What can hang from each mark:
kopi: peluzag
muzuv: dukuz lusig
peluzag: favi kopi lusig
besi: lusig
tafu: peluzag
zenemuz: dukuz lusig
topiv: peluzag
lusig: magosab tafu
dukuz: kopi magosab tukel
magosab: dukuz
tukel: dukuz

Every row comes from one small tree of marks. The marks that hang from a mark follow it in brackets, in alphabetical order. Every link used is in the known rows. Which tree was each row made from?
Known rows:
topiv(peluzag(favi)): [-1.25 -2.30 -0.69  1.03 -1.22  2.26 -2.36 -2.84 -0.93  1.85  0.28  0.21
  2.69 -0.15  2.48 -1.03 -0.65 -3.99  1.73  0.81 -0.41 -1.61  0.39 -1.36]
zenemuz(lusig(magosab tafu(peluzag(favi)))): [-2.45  0.40 -0.40  0.68  1.57  1.59 -2.56 -2.95 -2.27  2.43 -0.66 -2.93
 -1.28 -0.74  1.20 -2.86 -0.95 -3.45  0.11  1.39 -1.96 -0.16  0.21 -0.48]
dukuz(kopi(peluzag(favi lusig(tafu))) magosab tukel): [ 0.25 -0.67 -1.79 -1.05 -2.70  4.51 -0.79 -1.07 -4.07 -0.14 -2.99  0.13
  1.93 -0.37  4.29 -4.03 -1.36 -5.21  4.90  0.77 -3.38 -2.68 -0.81 -0.73]
lusig(magosab(dukuz(kopi(peluzag))) tafu): [-0.82  1.97 -1.46  1.19 -0.03  1.82 -2.44 -1.71 -1.88 -1.50  0.70 -1.92
 -1.89 -2.53  2.91 -1.10 -2.41 -4.16  2.44  0.85  1.13 -2.26  1.35  0.50]
besi(lusig(tafu(peluzag))): [-2.45  1.54 -0.17  0.13  0.71  2.38 -1.27 -3.07 -0.99  2.17  1.21 -1.45
 -0.43  0.10  0.75 -1.14 -0.33 -3.73  1.75  0.70 -1.28 -0.98  1.31  0.72]
kopi(peluzag(favi lusig(magosab(dukuz)))): [ 0.16 -1.37 -1.26  1.63  0.89  2.17 -2.16 -2.52 -1.93  1.10 -1.13 -0.59
  1.73 -1.25  3.23 -2.88 -1.80 -3.92  1.22  0.95 -1.10 -0.01 -0.03  1.00]
tukel(dukuz(kopi(peluzag(lusig)) magosab)): [ 1.00 -1.96 -1.76  0.22 -0.80  2.89 -2.76 -1.38 -1.67 -0.72 -1.18 -0.23
  1.93 -1.70  5.25 -2.83 -0.29 -4.59  1.84 -1.55 -3.27 -4.65  0.86  2.97]
kopi(peluzag(favi lusig(magosab(dukuz) tafu))): [-0.73 -0.43 -0.67  1.43  1.36  2.63 -2.29 -1.99 -2.42  0.61 -1.29 -0.80
  0.49 -0.97  1.97 -3.24 -2.62 -3.94  1.84  2.18 -0.80  0.48  0.92  0.37]
peluzag(lusig(magosab(dukuz) tafu)): [-0.90  1.07 -1.54  1.51  1.06  1.87 -2.53 -2.97 -2.31  0.21 -0.74 -2.16
 -0.48 -1.88  1.47 -0.74 -2.68 -3.35  1.46  0.74  0.05 -0.30  0.55  3.43]
dukuz(kopi(peluzag(lusig)) magosab): [ 0.35 -0.84 -1.88  0.16 -1.77  3.51 -2.09 -2.02 -2.06 -0.41 -0.61  0.51
  1.84 -0.84  5.71 -2.71 -0.62 -4.39  3.44 -1.66 -2.63 -4.63  0.41  0.45]
tafu(peluzag): [-0.81  1.10 -1.46  0.07 -0.88  1.10 -2.17 -3.07  0.08  2.35  2.83 -0.71
 -0.08  0.20  4.00  0.23  0.27 -3.42  0.70 -1.35 -1.45 -2.33  0.11 -0.24]
tukel(dukuz(kopi(peluzag(favi)) magosab)): [ 0.63 -2.64 -1.53  0.64 -1.52  2.10 -2.47 -0.38 -2.10 -1.51 -1.41 -0.35
  2.24 -3.07  5.44 -2.57 -0.51 -4.97  1.99  0.47 -2.28 -4.03  0.76  0.83]
zenemuz(dukuz(kopi(peluzag) tukel) lusig): [-0.66  0.19 -1.04  0.55 -0.59  2.58 -0.67 -5.14 -1.70  1.70 -0.98 -0.70
 -1.30 -2.07  4.48 -3.34  0.70 -4.86  2.57 -1.95 -3.36 -2.30 -2.11  2.23]
muzuv(dukuz(magosab tukel)): [ 1.15 -0.04 -2.95  0.40 -2.81  1.66 -0.86 -1.66 -2.88  0.01  1.20 -1.28
  0.09 -3.27  3.96  0.53 -1.21 -4.85  3.19  1.01 -2.12 -2.04 -1.39  0.16]
tukel(dukuz(kopi(peluzag(favi lusig(tafu))) magosab)): [ 0.05 -2.37 -1.06  0.32 -0.30  3.40 -2.77 -0.65 -2.75 -1.29 -2.81 -0.35
  1.81 -1.62  3.77 -3.71 -1.28 -4.93  2.71  0.83 -2.87 -3.06  1.28  1.99]
tafu(peluzag(favi)): [-0.99 -0.37 -1.22  0.49 -0.87  1.28 -2.07 -2.68 -0.81  2.27  1.02 -0.66
  1.02 -0.05  3.64 -0.49  0.00 -3.76  1.01  0.20 -1.30 -0.84 -0.37 -0.85]
lusig(magosab(dukuz(kopi tukel)) tafu(peluzag(favi))): [-0.39  1.99 -2.40 -0.48 -0.99  1.55 -2.42 -1.33 -3.18 -0.16 -1.45 -3.78
 -1.41 -0.85  1.48 -0.36 -1.91 -5.05  2.44  1.03 -0.14 -0.29 -0.81  1.14]
dukuz(kopi): [-0.89 -0.16 -1.63  1.20 -2.02  2.47 -1.16 -4.12 -1.05 -0.15  0.82  0.27
  0.56 -2.62  5.61 -0.39 -0.03 -3.56  2.93 -1.40  0.70 -3.59 -0.62  1.42]
dukuz(kopi tukel): [-0.04  0.49 -2.32 -0.21 -3.46  3.02  0.11 -3.91 -1.86  0.64  0.13  0.01
  0.68 -2.19  5.55 -0.67  0.24 -4.09  3.48 -1.41 -0.47 -3.39 -2.21  1.15]
topiv(peluzag(favi kopi lusig)): [-1.02 -2.65 -0.66  1.02 -0.93  3.61 -3.51 -4.40 -1.07  1.54 -2.93  1.58
  4.36  1.31  2.21 -2.50 -0.26 -3.48  0.52 -1.81 -1.13 -0.71 -0.03  0.66]
lusig(magosab tafu(peluzag(favi))): [-1.59  0.53 -0.79  0.40  0.19  1.18 -2.72 -1.14 -2.00  1.24  0.30 -2.80
 -0.52 -0.54  1.64 -1.47 -1.64 -3.86  0.66  2.13 -0.85 -0.46  1.15 -0.83]
muzuv(dukuz(kopi(peluzag) tukel) lusig(magosab tafu)): [ 0.75  0.76 -1.18  0.27  0.02  4.51 -0.32 -3.26 -3.54  0.54 -0.64 -1.53
 -2.43 -2.69  0.82 -3.21 -1.14 -5.26  5.10  0.51 -1.12 -1.15 -0.68  0.58]
topiv(peluzag(lusig(magosab))): [-0.31 -1.76 -1.26  0.49  0.13  2.73 -3.26 -3.31 -0.85  2.48  0.21 -1.22
  2.20  0.98  1.83 -1.76 -0.82 -3.65  0.60 -1.34 -1.63 -2.38  0.81  1.72]
magosab(dukuz): [-0.62  1.29 -2.06  1.94 -0.86  0.57 -1.68 -3.47 -0.91 -0.07  1.58 -0.51
 -0.04 -3.17  3.87  1.53 -1.38 -3.36  1.74  0.02  1.12 -1.38 -0.49  1.57]
magosab(dukuz(kopi(peluzag))): [-0.22  1.21 -1.93  1.34 -1.11  2.02 -1.81 -3.34 -0.78 -0.74  1.33  0.33
 -0.53 -2.31  4.99 -0.07 -0.84 -4.05  3.00 -1.24  0.99 -2.86 -0.13  0.85]

Which tree is each row?
[-0.07 -0.06 -2.01  0.89  0.28  1.38 -4.20 -3.36 -1.61  0.92 -2.87 -1.55
  1.99  0.28  2.31 -1.16 -0.84 -3.64 -1.01 -2.02 -1.10  0.85 -0.73  2.64] => tafu(peluzag(favi kopi lusig(magosab(dukuz))))
[ 0.78  0.92 -1.63 -0.25 -1.39  4.57 -0.36 -2.17 -4.09 -0.42 -1.01 -0.57
 -1.64 -2.58  1.52 -2.59 -1.27 -5.67  6.47  0.69 -2.49 -2.30 -0.59 -0.69] => muzuv(dukuz(kopi(peluzag) magosab tukel) lusig(tafu))
[-0.08 -2.43 -0.53  0.79  1.04  3.46 -2.61 -1.92 -2.07 -0.22 -2.34 -0.98
  1.01 -1.64  3.19 -4.23 -1.04 -4.46  1.45  0.64 -1.60 -1.92  1.16  3.12] => tukel(dukuz(kopi(peluzag(favi lusig(magosab tafu)))))
[ 0.20  1.11 -2.33  0.30  0.84  1.01 -3.44 -3.07 -0.91  2.13  0.56 -2.75
 -0.12  0.54  2.34  0.00 -0.90 -3.67  0.02 -1.94 -1.65 -0.86 -0.24  3.31] => tafu(peluzag(lusig(magosab(dukuz))))
[-0.54 -2.00 -0.38  1.19  0.12  3.35 -1.16 -3.37 -1.24  2.20 -0.41  1.67
  2.42 -0.27  4.35 -3.67 -0.67 -3.52  1.98  0.57 -1.93 -0.78 -0.05 -0.37] => kopi(peluzag(favi lusig))
[-2.03  2.48 -0.65  0.17 -0.98  1.86 -2.90 -3.05 -0.40  0.76  0.96  0.18
 -0.56  0.31  2.85 -0.67 -0.46 -3.06  0.31 -1.17 -0.71 -1.54  1.08 -1.15] => lusig(tafu(peluzag(kopi)))
[ 0.37  0.54 -2.31  0.42 -2.31  2.60 -0.60 -2.93 -2.19 -0.20 -0.75  0.20
  0.53 -2.13  4.74 -0.96 -0.87 -4.84  3.79 -0.03  0.05 -1.53 -1.95  0.30] => magosab(dukuz(kopi(peluzag(favi)) tukel))
[-0.63  0.80 -1.40  0.04 -0.60  2.42 -3.28 -4.60 -0.03  2.14 -0.41  0.66
  1.63  1.55  3.76 -1.21  0.59 -2.88 -0.55 -4.01 -2.14 -1.38 -0.36  1.72] => tafu(peluzag(kopi lusig))
[ 0.94  1.34 -2.73  0.34 -1.77  1.71 -1.28 -2.25 -2.03 -0.26  0.31 -1.92
 -0.33 -2.65  4.49 -0.91 -1.19 -4.52  2.18 -0.68 -0.12 -2.60 -1.00  1.17] => lusig(magosab(dukuz(kopi(peluzag) tukel)))
[-1.46 -1.95 -0.37  0.85  0.00  3.44 -4.10 -3.04 -2.01  0.85 -3.44 -0.27
  3.20  1.03  0.54 -3.31 -1.59 -3.62  0.24 -0.24 -0.88 -0.18  1.17  0.39] => topiv(peluzag(favi kopi lusig(magosab tafu)))
[ 0.47 -1.47 -2.24  0.71 -1.94  1.49 -2.56 -1.23 -1.90 -1.67 -0.74 -1.27
  1.57 -3.79  5.28 -0.51 -0.36 -4.47  1.73 -0.76 -1.69 -4.72  0.41  3.05] => tukel(dukuz(kopi magosab))
[ 0.22  1.67 -3.05  0.43 -2.73  1.95 -0.67 -3.81 -1.97 -0.47 -0.09 -0.77
 -0.19 -2.87  4.61  1.08 -0.76 -4.36  3.51 -1.28  0.81 -2.28 -2.30  2.48] => magosab(dukuz(kopi tukel))
[-0.83 -1.37 -0.56  0.85  0.07  4.11 -1.84 -2.68 -2.42  0.20 -1.84 -0.16
  0.83 -0.78  3.68 -4.26 -1.35 -4.14  3.05  0.56 -0.76 -1.69  0.57  0.67] => dukuz(kopi(peluzag(favi lusig(magosab tafu))))
[-0.95  0.26 -1.20  1.33  0.22  3.43 -2.08 -3.32 -2.17 -0.72 -1.52  0.38
 -0.11 -1.06  3.09 -1.84 -1.89 -4.31  3.93  0.28  0.56 -0.75  0.07  1.65] => magosab(dukuz(kopi(peluzag(favi lusig(tafu)))))
[ 0.06 -0.74 -1.23 -0.51 -1.29  4.59 -0.57 -2.59 -3.23  1.02 -2.51 -0.41
  0.99 -0.34  3.69 -4.58 -1.08 -4.67  3.60  0.51 -1.91 -1.48 -1.02  0.47] => dukuz(kopi(peluzag(favi lusig(magosab tafu))) tukel)
[-0.77  1.48 -1.39  0.99  0.15  3.28 -2.10 -3.55 -1.41 -0.55 -0.10  0.36
 -1.02 -0.86  3.38 -1.24 -1.60 -4.02  3.66 -0.93  0.36 -1.92  0.48  1.99] => magosab(dukuz(kopi(peluzag(lusig(tafu)))))
[ 0.53  1.82 -2.54  0.11 -2.35  2.45 -0.64 -3.22 -1.47 -0.09  0.72  0.16
 -0.37 -1.93  5.09 -0.32 -0.61 -4.55  3.52 -1.22 -0.04 -2.66 -1.55  0.63] => magosab(dukuz(kopi(peluzag) tukel))
[-0.14  0.56 -1.65  0.17 -0.19  1.90 -3.77 -3.78 -0.57  1.94 -0.74 -1.04
  1.54  1.02  3.33 -1.65  0.14 -3.01 -1.45 -3.55 -2.17 -1.33 -0.05  2.10] => tafu(peluzag(kopi lusig(magosab)))
[-0.59  0.27 -1.75  1.10 -0.63  2.56 -2.39 -3.26 -3.67 -0.53 -5.05 -1.00
  2.01 -1.74  1.56 -2.36 -2.44 -3.70  0.69  0.59 -0.22  1.72 -1.25  2.53] => peluzag(favi kopi lusig(magosab(dukuz(tukel)) tafu))
[-1.69  2.24 -1.12  0.59  1.59  1.02 -2.42 -2.06 -1.74  0.98  0.38 -3.86
 -1.12 -1.05 -0.45 -0.27 -1.63 -4.13  0.90  1.17 -0.25 -0.12  1.46  2.28] => besi(lusig(magosab(dukuz) tafu(peluzag)))
[ 1.05 -0.43 -2.27 -0.20 -2.20  2.47 -1.45 -2.26 -2.74 -0.07 -1.92 -0.96
  0.95 -1.42  4.92 -2.47 -0.53 -5.70  3.60 -1.80 -4.31 -3.28 -1.14  2.80] => zenemuz(dukuz(kopi(peluzag(lusig)) magosab tukel))
[-1.61  0.84 -0.74  0.60 -0.40  1.31 -3.41 -1.70 -1.75  0.31 -1.15 -1.81
  0.36 -0.54  1.96 -1.86 -1.30 -3.49 -0.59  0.73 -0.59 -0.15  1.04 -1.05] => lusig(magosab tafu(peluzag(favi kopi)))
[ 0.56  0.32 -3.08 -0.67 -4.47  2.40 -0.59 -1.71 -3.13 -0.71 -0.74 -0.89
  1.51 -2.76  5.84 -0.57 -0.48 -4.71  3.87 -0.78 -1.96 -4.56 -1.74  0.39] => dukuz(kopi magosab tukel)
[-1.54  1.21 -1.29  0.49 -0.78  1.04 -1.20 -2.69 -3.54  0.65 -1.86 -2.59
 -1.39 -3.11  2.09 -1.97 -1.32 -4.78  2.30  1.17 -4.29 -1.46 -1.07  1.49] => zenemuz(dukuz(magosab tukel) lusig(tafu))
[-0.84  0.33 -1.64  1.92  0.68  0.85 -1.38 -3.05 -1.85  0.46 -0.06 -2.90
  0.86 -3.71  1.63 -0.19 -1.30 -3.76  0.88  0.87  0.51 -0.70  0.25  3.33] => besi(lusig(magosab(dukuz)))
